In the rows, 128 means zero.
Known rows, with every step that occurs
A/V: [154 125 145  78 109  98 103 135 116 190 123 113 125 143 119  47 112 152
 105  89 171 110 105 168 145 128]
D/A/V/B: [171 117 153  75 105 116 128 142 122 204 133 115 123 147 137  58 121 136
 107  99 154 132 107 167 142 154]
L/V/R: [151 111 142  82 106 134  79 113 108 172 147 112 120 146  99  12 122 141
 129  98 157 142 121 167 161 117]
L/V/B: [163 141 140  65 135 129  90 120 106 173 141 116 117 142 111  57 127 129
  95  87 156 137 122 163 151 149]
A/D: [145 111 142  96 127  82  92 104 151 200 131 124 149 131 107 116 108 145
 112  65 179 120  98 176 140 144]
V/R/D/A: [148 104 140  98  65 100 125 116 160 214 132 117 135 147  98  54 118 139
 144  92 148 153 101 169 147 132]
J/A/V/R: [149  91 154  75 101 129  94 144 134 164 142 104 123 163 138  49 101 162
 143 107 158 120 124 167 164  98]
D/A: [149  96 151 106 112 128 122 120 148 245 126 125 135 133 108  37 121 154
 120  78 162 117  99 167 132 146]
R/D: [143 139 130  85  96  79 108 118 151 199 116 118 132 142  94  88 114 143
 104  74 166 125 101 167 138 141]
B/J/R: [122 109 150  98 126 169  95 118 146 195 130 118 157 133 122  61 107 172
  95  74 152 121 133 173 142 115]
J/L/V/R/D: [148 141 151  62  83 122  66  85 122 159 145 111 133 150  97  75 127 127
 151  98 167 142 126 165 168 111]
B/D: [149  99 125  90 121 105 108 106 146 202 130 123 134 131  93 103 109 148
 125  71 164  97  97 173 135 138]
A/V/B/J: [152 149 142  58 117 136 102 138  92 159 127 114 117 143 139  82 105 139
  92  83 157 132 130 167 152 129]
L/V/B/D: [166 125 125  58 131 120  97 105 125 167 147 117 119 136 104 118 120 117
 120  89 151 119 111 168 151 151]
J/A/D/R: [149  80 161  94 117 105 113 130 183 203 135 116 156 138 123 153  93 150
 126  87 160 108 100 173 152 113]
L/V/R/D/A: [155 119 146  79  70 109 109 103 148 202 140 113 128 147  98  57 127 123
 153 112 146 158 105 164 158 131]
L/V: [151 127 146  77 129 125  84 110 117 195 134 116 123 137 100  39 123 141
 113  86 166 117 112 164 149 134]
J/B/D/R: [158  84 142  87 102 106 142 131 179 184 134 114 157 145 106  59 103 143
 128  89 145 100  99 172 140 115]
D/R: [152  99 145 100  98 119 125 137 131 206 123 114 137 133  97  51 111 152
  97  81 155 119  98 170 144 117]
L/V/R/D: [148 134 134  70  79  96  88 105 131 167 138 109 123 150  93  61 121 127
 133 102 154 156 112 167 163 119]
R/D/A/V/B/J: [154 155 147  56  81 109 133 130 134 190 122 116 125 144 139 126 110 121
 120  97 147 148 112 164 148 144]

Rows
[145 136 159  53 153 148  71 105 147 158 148 119 134 139 148 186  99 124
 132  85 157 132 136 165 164 132]  L/V/B/J/A/D
[134 130 150  57  75 120  97 133 143 152 130 106 126 162 141 114  90 147
 154 104 150 133 132 164 169  92]  B/J/A/V/R/D
[178 104 130  61  89  95 139 148 126 165 136 108 130 138 118 128 104 125
 110 104 143 115  94 177 152 124]  A/V/B/D/R
[154  83 139 100 111 118 130 104 164 237 132 126 140 127  99 101 114 143
 146  80 157  99  89 172 129 150]  B/D/A
[155 131 155  68 108 150 123 136 113 196 129 119 122 142 147  78 112 134
 114  91 148 136 120 166 145 139]  D/A/V/B/J
[152 129 133  71  58  72 105 130 129 160 129 106 126 157 111  63 110 137
 128 105 160 147 106 172 160 115]  A/V/R/D
[157 128 151  75  75  69 132 125 156 222 118 114 136 144 117  92 117 133
 130 105 163 124  89 165 142 142]  R/D/A/V
[174  87 145  56 108 115 137 159 155 162 140 105 130 150 138 165  93 135
 129 111 138  98 105 170 159 112]  J/A/V/B/D/R
[162 120 152  59 130 123 106 154 131 163 136 108 119 159 150  90 103 148
 108  96 157 114 126 164 152 134]  J/A/V/B
[163  74 141  85  73 111 125 116 146 198 144 114 133 143 115  80 110 137
 170 111 151 120  94 175 151 123]  B/D/A/V/R
[126 115 153  86 139 168  92 124 142 195 126 120 130 139 131  89  97 167
 125  69 162 102 134 161 145 113]  B/J/A
[139 158 142  55 111 144  94 109 147 158 138 109 143 143 126 122 118 128
  95  96 136 156 140 167 158 130]  L/V/B/J/R/D
[150 118 160  74 108 160  61  92 100 163 153 115 128 145 105  21 128 141
 147  92 168 130 136 166 167 107]  J/L/V/R
[165 134 139  64 116 104 107 146 107 167 131 111 119 151 131  61 115 139
  89  89 162 133 116 170 148 143]  A/V/B
[134 124 160  77  78 125 125 124 176 215 124 112 162 142 140 113 110 146
 126 109 144 131 114 169 147 123]  B/J/R/D/A/V
[170 114 156  60 123 159  99  83 136 197 155 124 135 133 114 127 131 114
 156  94 157 111 117 166 149 152]  J/L/V/B/D/A
[160 112 119  77 127 109 113 118 135 177 136 121 125 137 104 120 111 135
 108  70 155 115 109 174 138 153]  V/B/D
[154  83 149  92 116 115 139 111 194 219 137 123 153 145 116  49 113 143
 151  84 151 100 101 167 127 149]  J/B/D/A
